Known rows, with every way that one mark hangs from another
P{M{B N{E{U}}}}: [-19  -1 -19 -11   3   6  11 -14  -5   0  23   6   5   7  -7 -30   0   0
  10  11 -10   2   3 -22 -12  32  -8 -11   7  -8  -5  20  -1   0  -5 -23
  12  -5  -1 -16 -11  18  -5  -5  -6  -8  -3  17 -20  27  -1 -15 -12  27
   6  -3]
E{N{R{J{M}}} U}: [-15  -1 -22 -24  -5  25 -37  12   4   4  29   8  18  10   8 -50  14   2
  18  24  -1 -16  15 -35  -1   2  -8 -13   1 -24 -17   1 -20  11  10  -8
  -6  -7  -6  -7 -17  20  -1 -18   2 -17 -18  -1 -13  51  21  -2  -8  12
 -10  10]
R{J{M{Z}} N{E{U}}}: [-22  -4 -22 -18   6  21  -6  -1   1   8  38  16  25  14  10 -34  11  -3
  24  23 -10   5   6 -21 -10  13 -12  -8  -5 -12 -17   0 -25  13  -5 -10
 -10  -3  -9  -7 -15  16 -11 -18  -3 -24 -10   4 -24  52  15  -4 -20  15
  -5   3]
E{N U{R{J}}}: [  4  12 -27 -23   2  21 -21   6   7  14  27   2  12  15   8 -46  13 -11
  17  13  -5 -11  12 -30   5   6 -12 -11   5 -14 -10   4 -26   8   5 -12
   4  -6 -11  -9 -16  18   6 -25   6  -9 -12  -1 -14  39  25   3 -10  30
  -6   2]
R{N}: [ -3   4 -18 -26   5  27   5  -4   9  29  22  11  13   8   5 -36  12 -12
   5  10  -9  -3   7 -38 -11  16  -1  -7  -6   2  -8 -12 -17   1  -5 -16
  -1  -6  -2   2   2  39 -15 -11  -4  -3  -6   3 -12  18  12 -10  -9  27
  -3   2]
R{J{M}}: [ -9   4 -15 -19   4  24  -8   5  10  34  21  15  16  19  18 -29   9   8
  17  22  -8   2   5 -32 -12  14  -6 -11  -4 -12 -15 -15 -19   3   0 -10
 -13  -6  -1   0  -5  38 -10 -17   1  -6 -14  -1  -2  27  21  -8 -12  25
  -4   1]
U{E}: [  6  11 -31 -23  11  22  -6  -2  13  41   9   4   5  11   5 -29   5   0
   2   4  -8   8   3 -33 -18  28 -16 -12  10  -6 -11 -10 -21  -3  -1 -17
   3  -5   9   1   3  43  -7  -6  13   6 -14  14  -8   5  17 -21  -7  28
   1   1]
J{M{B N Z} R}: [-18  12 -12  -3   4  -3   9 -14 -14  -4  10  10  24  23  13 -14  -9  16
   3  18 -10   1 -16 -17   4  18  -3 -10  18   3 -18   5  17  -5   7 -18
   4  -9  13 -21 -25  20 -22   7  -3  -1  -8   7  -5  22   5 -13 -12   5
   2   0]
E{U}: [ -5   5 -19 -26   7  19 -11   6  11  18  25   5  10   1  17 -47  15  -3
   6  14  -3  -5  10 -37 -17  15  -3 -12   4  -9 -13  -4 -19   8   8 -11
   4  -8   0   4  -6  28   2 -21   7   0  -7   3 -10  23  14 -13  -6  22
  -3   5]
E{N{R}}: [ -8   3 -17 -29  -6  31 -26   5   6  11  21   4   6   2  -3 -49  10   2
   4  13  -6 -14  15 -43  -6  16  -7 -10   2  -9  -9  -6  -9  -2   2 -14
   0 -13   7  -4  -7  33 -11  -7   2  -1 -14  10 -14  22  14  -9  -5  13
  -2   4]
N{R{J{M{B}}}}: [-20   1 -16 -24  -3  24 -12   9  -5  16  21  20  10  11  -9 -24   6  18
  20  16 -11   1   6 -32 -14  19 -12 -12   2 -14 -10  -9 -11  -3   5 -20
 -12  -4  -2 -11   0  37 -20  -1   0 -14 -19  13  -5  27   8  -6  -9  13
  -7  -5]
E{N{R{J{M{Z}}}} U}: [-17   1 -20 -21  -6  21 -30   6  -2  -5  33   7  21   9  10 -44  13   6
  17  29  -6  -9   9 -29   0   5 -10 -10   6 -21 -19   5 -14  11   7 -11
  -3 -12  -5  -7 -24  11  -4 -15   2 -14 -15   6 -17  52  19  -3  -7   7
  -7   7]
P{M{B Z}}: [-12   4  -8 -13  -1   4  20 -12  -5  11  20   3   1  14   5 -18   4   7
   9  19 -17   7  -8 -22 -11  40  -7  -5  12  -2  -8   7   9  -7  -7 -28
  13  -9  -2 -10 -10  25 -13  -6   1   5   1  26  -5  12   2 -19  -2  30
   7  -7]
F{Z}: [-11   9 -19 -21   4  26  -4   8   3  19  23  12   7  10  21 -44  17   2
   7   8 -13   2   3 -33 -17  25  -8  -4   4  -1 -11 -12 -13  -4 -12 -11
  10 -18   4   2   3  40 -10  -9   8   8  -7  10 -10  11  19 -11  -1  16
  -1   1]
R{J{M} N}: [ -8   2 -18 -20   3  26   0  -1   7  32  24  19  23  23  12 -27  10  -6
  20  21  -9  -1   4 -30  -5   7  -4  -8 -12  -8 -15 -14 -24   5  -4 -13
 -14  -2  -9  -3  -3  37 -17 -16  -7 -15 -12  -4  -8  35  20  -2 -16  28
  -7   4]
F{Z{M}}: [-17  14 -19 -17   4  23  -5  14   2  12  19  11   7  12  23 -42  16  11
   7  15 -11   3  -3 -29 -10  34 -15  -1   6  -2 -14 -12  -4  -6 -12 -15
  11 -18  15  -3   6  33 -14  -5  13  10  -2  12  -7  11  19 -19  -1  26
   4   1]
J{M{N} R}: [-12  11 -17  -6   3  14  -7 -11   3  14   7   8  24  25  19 -29  -5   4
   2  18  -2  -8  -6 -31   4   7   0 -13   9  -2 -18  -8  -3  -2   7  -9
  -8  -6  18 -15 -19  33 -13  -3  -6  -1 -11 -10  -2  22  16 -16 -14  12
  -2   9]
P{M{J N{R} Z}}: [-12  -2  -9 -10 -11  14  21 -29 -17  -4  30   9   5  14 -12 -13  -3  11
   8  16 -17  15  -5 -16 -11  30  -8  -5  11   1  -4  16  11  -4 -17 -31
  10 -19   6 -14 -25  17 -13   9 -17   2   2  27 -14  27   0 -13  -6  23
  13 -12]
J{R}: [ -5   9 -18 -20   4  25 -11   1  11  25  11   4  11  10  11 -38   7  -1
   7  12  -3 -13   5 -39  -4  16  -2 -13   7  -3 -12 -17 -14  -2   3 -14
  -6  -5  11  -5  -8  40 -13 -16   2   3 -10  -3   0  11  13 -18 -12  20
  -4   2]
P{M{B N{E{U} R{J}} Z}}: [-29  -4 -20 -15  -6  13  11 -15 -17 -16  35  12   6   4 -21 -18   2  13
  19  17 -18  10   4 -13 -12  33 -15  -8   7 -10  -3  25   1  -1  -8 -30
   6  -8  -8 -22 -20  10 -15   1 -12 -18  -6  30 -28  40  -6  -8 -13  17
   5 -13]
P{M{B J N{E{U} R} Z}}: [-26  -4 -12  -8  -5   3  15 -24 -29 -21  34  12   3   3 -23 -17  -6  14
  15  12 -17  16  -2  -8 -15  36 -14  -8  16  -6  -2  33  12   0 -13 -33
  17 -13  -2 -22 -26   4 -12  10 -11 -13   1  36 -24  38 -11 -14  -9  15
  12 -16]

Rows
[-13   1  -8  -4  -2   4  25 -24 -17  10  21   7   9  21  -1  -7  -2  -1
  19  19 -14   6 -14  -9   4  31   0  -7  13   0  -8  12  12  -2 -15 -35
  11  -6  -9 -17 -22  20 -19  -2  -9  -5   4  17   0  26  -3 -17  -9  30
   6 -11] -> P{M{B J{R{N}} Z}}
[-27  -5 -17 -16  -7  15  19 -17 -18  -8  32  14   3   6 -27 -12  -2  18
  17  15 -20  14   1 -15 -13  40 -16  -7   6  -4   0  19   5  -7 -14 -32
   3 -10  -2 -22 -14  17 -22   8 -13 -13  -8  33 -26  31  -7  -8 -13  19
   8 -17] -> P{M{B N{E R{J}} Z}}
[-16   6 -11 -17   4   8   7   1  -6  17  23  16  16  15  13 -14   6  19
  18  22 -15  11  -6 -19 -10  23  -8  -8   4  -7 -15  -4  -2   0   1 -18
  -3  -9  -5  -5 -11  27 -19  -6   4  -6 -12  14  -4  29  12  -6  -9  20
   1  -6] -> R{J{M{B Z}}}
[-13  13 -19 -11   5   8   7  -8 -13   7  24  18  12  26 -10 -11  -5  16
  17   7 -20  16  -7 -15  -6  27 -24  -6  13  -1  -7   7  -8  -6  -4 -21
  -1  -7   4 -24 -14  21 -15   6   0 -13 -12  19 -19  28  13  -3 -18  16
   3 -13] -> U{R{J{M{B N{E} Z}}}}
[-19   2 -14 -22  -6  17 -17   4 -10  -1  25  11  15  11  -1 -27   7  16
  17  23 -12  -3   3 -26  -1  18 -11  -8   5 -14 -14   2   0   0   2 -18
   0 -12  -2 -13 -16  23 -19  -1   2 -10 -17  17 -11  39  11  -2  -7   9
  -4  -2] -> E{N{R{J{M{B Z}}}}}
[  4  14 -24 -20   3  16 -24   5   7  12  22  -2  10  15  10 -52  10 -14
   8   9  -4 -14  10 -35   4   9 -10  -9  14 -11 -11   6 -20   5   8 -12
   8  -8  -1  -9 -15  20   9 -18   8  -2  -8   1 -14  30  25  -6  -6  24
  -5   7] -> E{N U{R}}
[-11  13 -10 -11   6   8   3   1 -11  14  10  11   5   8   4 -17  -3  17
  14  16  -4   1 -10 -18  -2  32  -8  -8  13  -2 -12  -3  16  -4  -2 -31
   9  -9  12 -15  -8  26 -23   1  13  -1  -2  15   6  15   1 -24 -10  32
   8 -11] -> Z{M{B J{R}}}
[-15   9 -11 -14   5   4  17 -10 -14   6  23  17  20  17   8  -6   0  20
  13  21 -16  14  -8 -15  -6  22  -7  -6   2  -2 -13   3   3  -1  -1 -19
   2 -12  -4 -10 -18  23 -20   2  -4  -7 -10  14 -10  31   8   0 -12  19
   3  -7] -> R{J{M{B N Z}}}
[-18   7 -12 -23  -2   7  15 -14 -23 -13  22  14   8  -2 -19 -16   0  21
   0   9 -19  13  -3 -21 -15  32  -9  -6  14   8  -5  12  14  -7  -2 -28
  10 -19   5 -13 -12  20 -25  16  -4  -1  -8  33 -20  17  -7  -4  -5   7
   6 -13] -> M{B N{R} Z}
[-10  15 -20 -11   7  -1   7  -4 -14   0  25  12  19  23   5 -17   2   8
  16  13 -15  10  -7 -13  -1  17 -14  -8  16  -4 -13  15  -6   4   7 -20
   5  -7  -5 -18 -22  12  -4  -4   1 -12  -9  11 -14  37  14   2 -10  19
  -1  -7] -> E{U{R{J{M{B N Z}}}}}
[-20   2 -14 -11  11   4   6 -12 -21  -6  29  13  14   0  -5 -21  -1   4
  19  12 -12   6  -5  -8  -6  23  -5 -11  17  -2 -10  14   2   7  -7 -28
  11  -7  -9 -14 -23   9 -20  -2   3 -16  -1  20 -15  37  -6 -13 -15   9
   3 -13] -> M{B J{R{N{E{U}}}} Z}
[-19  11 -19 -24  -1  17   8   2 -13  -2  19  17   7   1 -17 -14   3  23
  11  15 -12   8  -1 -22  -7  32 -13  -6   1  -1  -6   2   9  -8  -1 -30
   3  -9   8 -17  -1  25 -30  10  -1  -8 -11  22 -12  21  -1  -7 -10  29
   6 -12] -> Z{M{B N{R{J}}}}
[-19  -3 -25 -20   9  27 -14   4   7  19  33  18  23  14   6 -39  11  -8
  24  20  -7  -1  12 -28 -11   7 -11 -12  -9 -14 -16  -5 -33  14  -1  -8
 -13   1 -10  -6  -7  25  -9 -22  -3 -27 -13  -5 -20  49  17  -4 -21  18
  -8   5] -> R{J{M} N{E{U}}}
[-32   9 -21 -13   3  13  -4   4 -29 -22  29  23   6  -1  -8 -33   4  22
  13   7 -14  12  -3 -11 -15  36 -21  -5  14  -5  -9  17   8  -2 -14 -25
  21 -20   9 -19  -6  10 -19  14  10 -11  -4  30 -22  33   0 -11  -4   8
   7 -13] -> F{Z{M{B J N{E{U} R}}}}
[-16   4 -20 -20   8  13   5 -13  -7 -10  34   6  14  -5   2 -37   4   8
   0  13 -12  13   4 -22 -18  23 -10  -9   8   1 -10  13  -6   6  -5 -13
   9 -16   8  -5 -21   9  -6  -5   0  -4  -3  19 -31  30   6 -11 -12  10
   8  -4] -> M{N{E{U}} Z}
[-11   6 -10 -12   6   5  19 -17 -21   6  21  11  14   8  -2 -10  -1   6
  15  12 -14   8 -11 -10  -2  25   0  -7  15   6  -9   5  11   0  -9 -32
  10 -12  -7 -12 -21  21 -27   3  -1  -6   0  18  -2  24  -4 -11 -11  15
   4 -15] -> M{B J{R{N}} Z}
[ -1   2 -12  -9  -3  13  23 -27  -4  18  21   7   6  16   2 -18  -2   0
   7  13 -11  10  -3 -20  -9  23  -1  -8   3   0  -5   9   3  -1 -17 -26
  11 -14   3  -9 -17  26  -5  -2 -14   2   2  13  -6  22   6 -14  -8  39
  11  -6] -> P{M{J N}}
[-12   6 -13 -16   1  17   0   0   3  22  26  13  18  19  18 -22   9  14
  16  26 -12  11  -2 -25 -11  19  -9  -7   0  -8 -16 -11 -12   4  -2 -12
  -9  -9   1  -1 -14  29 -13 -13   1  -5 -12   8  -6  29  20 -10 -11  21
   1  -2] -> R{J{M{Z}}}
[-30   9 -22 -10   9  14  -7   6 -17  -9  25  18  13   8   8 -36   8   4
  21  12  -9   0  -6 -11  -3  30 -15  -6  13  -7 -14   7   0   2 -13 -24
  17 -11   2 -17  -7  16 -19  -2  13 -13  -1  13 -14  36   5 -17 -10  15
   1  -6] -> F{Z{M{B J{R{N{E{U}}}}}}}
[ -9  12 -11 -18   7   0  28 -17 -17  -4  20   9  11   1  -2 -13   1  17
  -2  10 -18  14  -8 -18 -12  33  -3  -6  11  10  -7  11  15  -6  -4 -26
  17 -19   3  -7 -16  19 -21  10  -1   3  -3  25 -15  15  -3  -5  -6  16
   9 -12] -> M{B N Z}
[-12   6 -14 -18   6  15  -1   6   1  29  18  18  14  16  11 -20   6  13
  19  19 -10   4   1 -26 -10  19  -8 -11  -2 -11 -14 -10  -9   0   3 -16
  -5  -4  -6  -6  -4  36 -17 -11   5  -9 -15   6  -1  26  13  -7 -10  24
  -4  -3] -> R{J{M{B}}}
[-21   0 -13 -20   3  16   5 -14 -26  -3  25  22   2  -8 -34 -19  -9  21
   8  -3 -16  15   6 -18 -24  32 -13 -13   9   0   2  15   7  -5 -11 -28
   9 -15   6 -16  -9  22 -24  19  -3 -15  -9  31 -21  25 -12  -8 -14   7
   7 -18] -> M{B J N{E R}}
[-25   1 -13 -17   4   6   7 -17 -35 -26  35  18   7 -10 -27 -18  -5  24
  10   5 -18  20   1  -8 -23  31 -13 -11  19  -1  -4  28  11   2  -9 -29
  17 -19   1 -16 -24   2 -19  16  -2 -16  -4  39 -28  38 -12  -7 -10  -1
  10 -21] -> M{B J N{E{U} R} Z}
[-25   8 -13  -2   8   2   0 -12 -16  -9  14  10  21  18   4 -20 -12  19
   6  17 -11   2 -12 -16  -1  23  -9 -11  18   2 -16   6  11  -5   3 -16
   1  -8  17 -25 -24  18 -22   8   0  -8 -10  11 -14  25   2 -17 -17  -2
   4  -2] -> J{M{B N{E} Z} R}
[-18  -1 -24 -29   0  37  -7  -5  -4   8  30  17   8  -4 -24 -33   3  12
  10   6 -13   6  17 -32 -19  23 -13 -12  -7  -5  -2  -2 -18  -3  -8 -17
 -10 -12   7 -10  -5  31 -21   3  -8 -16 -17  16 -29  28   2  -3 -19  13
   1 -10] -> M{N{E R{J}}}
[-16  11 -11 -13   8   6  12  -9 -18   0  19  16   5  -2 -12 -15  -8  24
   6  11 -11  17  -5 -14 -14  38 -13  -6   6   3  -6  12  15  -4 -12 -28
  16 -15  15 -15  -8  17 -22  12   6  -5   0  27 -13  19  -5 -17 -14  30
  16 -16] -> Z{M{B J N{E}}}
[-10   9  -6 -12   6   2  12 -14 -20   7  18  11   9   6   3 -11  -3  17
  13  14 -13   9 -12 -12  -8  29  -1 -10  20   3 -10   4  15  -2  -6 -29
  13 -14   0 -10 -21  22 -23   3   6   0  -2  22   1  18  -3 -16  -9  15
   6 -17] -> M{B J{R} Z}
